Each row was made from one small tree. The marks that hang from a mark follow it in brackets, in alphabetical order. Every link used is in the known rows. Write each row's tree.
(in the rows, 128 means zero)
Known rows
tekuv[fesogi sidiso[rufidap[maveluv mifi]]]: [ 80 152 146 136 155 124  40 194 130 116 159 133 131 157 161 186 140 115
 112 130 116 171 127 135 132 113 123]
zegef[rufidap[fesogi]]: [123  87 101  74 120 167  94 112 128 182 133 130 110  92 157 144 103 152
  85 139 177 155 127 120 141 142 135]
mifi[rufidap[maveluv[tekuv] zegef]]: [ 80 128 110 128 103 158  90 106 109 152 140  94 127  85 138 193 178  82
  94 151 169 147 101 102 110 150 146]
sidiso[rufidap[maveluv mifi] tekuv]: [ 94  97 112  96 141 142  40 164 128 142 109 129 139 110 163 173 125  39
 112 153 108 148 137  91 118 139  76]
maveluv[rufidap[fesogi mifi]]: [168 145  86  94  97 144  85 122 114 110 126 103 132  54 128 212 108 114
 117 152 147 143 138 146 138 135 132]
zegef[rufidap[fesogi[tekuv] mifi]]: [124  99  97  80 127 166  86 124 117 144 124 112 111 102 145 140  85 148
 100 152 175 149 136 104 144 130 119]
sidiso[rufidap[fesogi] tekuv[maveluv]]: [116  96 130 123 137 141  62 201 139 164 130 140 136 127 125 174 119  67
 130 138 114 149 125 120 130 141  80]
zegef[rufidap[fesogi maveluv mifi]]: [113 100  72  95 134 160  88 111 132 139  96  82 131 100 173 149  98 132
 105 150 180 159 140 113 130 122 119]
mifi[rufidap[fesogi maveluv[tekuv] zegef]]: [ 90 121  95 149 100 157 105 118 108 139 117  83 136  88 134 207 166  86
 121 155 183 153 106 118 118 132 145]
rufidap[maveluv zegef]: [ 72 122 105 139 114 156 104 120 140 157 110  85 145  95 152 162 133 108
  89 140 168 180 102  86 111 121 166]
fesogi[tekuv[maveluv sidiso[rufidap]]]: [100 140 162 132 125 150  65 204 127 139 178 130 130 145 110 153 128 116
 103 129 128 151  93 107 119 121 138]
fesogi[tekuv[maveluv[rufidap] sidiso]]: [114 161 150 129 115 141  91 189 123 130 190 121 133 129  98 165 131 118
 116 128 131 143  92 126 116 114 148]
rufidap[fesogi[tekuv[sidiso]] maveluv mifi]: [107 134  82 151 120 154  94 163 124  78  89  68 158 126 131 194  97  85
 154 155 165 169 111 119 129  71 138]
mifi[rufidap[maveluv[tekuv]]]: [ 98 123 105 104  96 171  82  97 116 148 152 112 119  81 140 204 173  69
  94 143 156 138  92 118 117 151 138]
zegef[rufidap[maveluv mifi]]: [102 106  86  74 136 159  73  99 134 152 120  93 123  97 178 135 110 128
  78 145 167 153 136  98 123 140 120]
rufidap[fesogi maveluv mifi zegef]: [ 98 131  67 166 125 146  99 139 132 101  55  38 165 101 144 185  97 103
 135 162 189 184 132  98 127  96 145]
nezuk[rufidap[maveluv[tekuv] mifi zegef]]: [ 86 164 100 152 112 161  77 114 144 119 114  78 117  68 115 185 146 111
 107 164 155 150  95  79 106 151 147]
sidiso[rufidap[zegef] tekuv[fesogi maveluv]]: [ 75 118 159 145 164 128  67 213 143 168 161 141 126 149 127 157 132  91
 120 135 100 155 129 102 125 145  78]
nezuk[rufidap[maveluv]]: [101 139 111 126  95 181  75 102 150 146 139 117 106  68 136 174 154 116
  84 151 135 153  67  95 124 157 155]
nezuk[rufidap[fesogi[tekuv[maveluv]]]]: [124 140 124 146  92 184  89 139 141 135 148 124  99  84  95 174 130 137
 111 153 142 147  65 105 143 147 148]
rufidap[fesogi maveluv mifi]: [124 123  61 131 114 164  88 125 141  95  73  64 152  97 145 202  93  82
 135 151 170 172 118 120 137  98 136]
sidiso[rufidap[maveluv[tekuv[fesogi]] zegef]]: [ 73 120 129 142 130 154  74 158 142 144 113 117 125 101 157 188 146 115
  99 138 141 163 128 104 100 134 123]
zegef[rufidap[maveluv[tekuv[fesogi]] mifi]]: [ 91 121  88  86 145 160  92 109 144 142 131  98 113 105 158 161 113 125
 103 137 165 145 137 114 111 128 112]
zegef[rufidap[fesogi[tekuv]]]: [117  87 110  82 119 174 105 123 122 170 138 133 105 101 146 138  99 156
  95 142 174 152 119 112 140 131 132]
fesogi[tekuv[maveluv sidiso]]: [102 148 156 129 119 154  84 190 129 143 189 127 130 144  95 154 122 113
 108 124 138 152  80 109 123 114 152]
nezuk[rufidap[fesogi maveluv[tekuv] mifi]]: [115 153  82 148 102 175  84 116 151 102 103  86 115  69 110 211 133 101
 133 160 156 147  89 112 120 135 138]

Write each row's tree
[ 92 145  63 170 126 146 118 141 143  95  57  40 159  96 118 217 103  86
 159 154 197 170 136 111 103  89 140]	rufidap[fesogi maveluv[tekuv] mifi zegef]
[113 107  94 121  93 170  84 107 107 140 128 101 131  88 153 196 159  83
 103 153 163 153  94 126 141 139 140]	mifi[rufidap[fesogi maveluv]]
[ 97  79 112 117 129 148  74 174 133 156 101 140 140 112 158 187 128  50
 132 149 119 158 125 116 121 121  89]	sidiso[rufidap[fesogi maveluv] tekuv]
[ 91 125  88  83 141 146  78 115 137 145 126  94 127 105 161 156 119 114
 101 138 174 146 142 113 101 129 122]	zegef[rufidap[maveluv[tekuv[sidiso]] mifi]]
[ 97 202 156 172 155  98  90 215 142 125 207 101 146 159 109 181 148 144
 131 115 123 159 120 165 120 118 138]	tekuv[fesogi maveluv[rufidap[zegef]] sidiso]
[125 105 120 108  85 177  82 121  91 145 155 129 112  90 126 188 145  99
  98 155 157 144  89 116 156 146 139]	mifi[rufidap[fesogi[tekuv]]]
[ 84 140  87 137 128 147  79 123 134 119  89  54 154  96 151 164 113  98
  98 155 170 176 126  74 116 121 148]	rufidap[maveluv mifi zegef]
[145 165 105 143 121 134  89 161 141 120 137  66 149  94 107 180 113 126
 119 137 152 149 129 133 125 140 131]	tekuv[maveluv[rufidap[fesogi mifi zegef]]]
[116 148 145 148 138 118  35 219 140 145 152 108 157 150 129 170 138 113
 108 123 138 162 120 140 121 133 135]	tekuv[maveluv sidiso[rufidap[fesogi]]]
[125 108 118 122 147 135  43 203 135 136 115 119 142 126 124 176 105  60
 135 149 114 145 142 112 134 142  68]	sidiso[rufidap[fesogi mifi] tekuv[maveluv]]
[ 74 133 115 138 110 158  96 114 112 146 150  98 122  95 138 196 177  90
 103 147 163 149 101 109 115 144 141]	mifi[rufidap[maveluv[tekuv[fesogi]] zegef]]
[137 143 102 122  96 175  58 116 134 122 123 112 104  66 111 185 119 125
 102 164 147 150  90  99 153 160 143]	nezuk[rufidap[fesogi mifi]]
[ 83 143 116 151 102 169  84 111 144 150 127 100 115  72 133 161 156 130
  84 158 149 163  76  79 117 156 163]	nezuk[rufidap[maveluv zegef]]
[ 99 134 131 110 131 126  19 174 119 134 131 122 148 123 165 176 141  91
  88 139 137 166 129 115 119 130 139]	tekuv[sidiso[rufidap[maveluv mifi]]]
[ 96 129 140 111 144 149  99 173 158 172 195 150 117 144  97 171 114  70
 130 117 106 149  94 123 139 131 101]	sidiso[tekuv[fesogi maveluv]]
[125 200 117 110 127 118  94 158 129  99 181 125 119  92  95 251 139  99
 150 127 133 126 144 173  98 117 125]	maveluv[rufidap[mifi] tekuv[fesogi sidiso]]
[ 77 101 116 119 150 129  49 174 122 146  97 112 148 113 162 162 128  53
 113 161 121 158 146  75 112 137  83]	sidiso[rufidap[maveluv mifi zegef] tekuv]
[ 95 112  98 145 100 158  92 117 101 144 115  82 141  90 152 186 162  97
 104 160 177 163 103 110 134 138 147]	mifi[rufidap[fesogi maveluv zegef]]
[126 175 135 139 135 147 106 167 161 127 201 113 116 123 107 189 128 141
 119 114 112 145 106 160 136 134 120]	tekuv[fesogi maveluv[rufidap]]
[150 151  90 118 104 132  94 130 108 114 113  86 142  57 127 201 112 127
 117 158 161 151 148 130 131 135 140]	maveluv[rufidap[fesogi mifi zegef]]
[ 88 148  99 173 100 167 110 123 149 132 106  90 117  71 110 198 149 122
 127 158 168 158  84 104 107 133 158]	nezuk[rufidap[fesogi maveluv[tekuv] zegef]]
[ 91 162 141 109 124 149  97 158 150 150 191 158 105 122  90 227 135  95
 129 108 145 147 103 148 109 115 148]	maveluv[tekuv[fesogi sidiso]]
[ 94 130 154 113 125 123  30 180 112 167 148 142 141 120 153 163 145 115
  76 136 144 169 126 106 121 143 154]	tekuv[sidiso[rufidap[zegef]]]
[ 86 114  85 170 112 156 126 138 139 138  78  69 157 101 145 183 118 113
 126 148 187 189 109 109 119  96 165]	rufidap[fesogi maveluv zegef]
[123  89 115  95 132 143  40 178 119 145 107 146 131 105 140 184 104  56
 124 156 119 149 144 104 142 140  77]	sidiso[rufidap[fesogi mifi] tekuv]
[126 103 133 124 113 170  60 177 130 140 122 136 120 106 137 175 116 125
 100 142 135 155 114 113 139 137 119]	sidiso[rufidap[fesogi[tekuv[maveluv]]]]
[117 140 129 137  91 174  81 141 128 137 149 136 102  85 103 179 136 133
 109 156 144 152  68 107 143 142 158]	nezuk[rufidap[fesogi[tekuv[sidiso]]]]
[123 165 111 106  99 140 122 122 130 145 154 121 119  47  96 229 143 108
 120 132 159 129 132 140  82 141 147]	maveluv[rufidap[zegef] tekuv]
[135 188 129 129 133 103  52 189 134 121 176  88 160 124 113 179 139 105
 112 126 135 146 127 150 113 137 140]	tekuv[maveluv[rufidap[mifi]] sidiso]
[ 73  98 136 116 149 149  73 177 142 156 144 159 120 133 161 180 138  63
 123 138  92 156 120 113 125 125  79]	sidiso[rufidap[maveluv] tekuv[fesogi]]
[102 128 154 105 117 154  53 180 106 134 163 147 122 124 125 162 121 109
  95 142 132 152 103  96 131 121 140]	fesogi[tekuv[sidiso[rufidap[mifi]]]]
[118 166 144 128 119 138  82 190 120 116 183 110 136 129  97 167 123 113
 119 132 131 142 100 122 118 115 140]	fesogi[tekuv[maveluv[rufidap[mifi]] sidiso]]
[ 88 144 167 122 144 131  43 194 127 147 185 166 117 150 149 183 143 128
  98 122 114 168 118 138 142 126 133]	tekuv[fesogi sidiso[rufidap]]
[ 68  90 129 122 140 136  66 172 127 173 112 133 141 112 161 160 142  61
 106 151 120 161 130  82 107 137  97]	sidiso[rufidap[maveluv zegef] tekuv]
[104  88  86  96 124 166 107 110 137 165 111 104 124  99 174 147 113 140
  99 140 180 161 124 123 124 122 133]	zegef[rufidap[fesogi maveluv]]
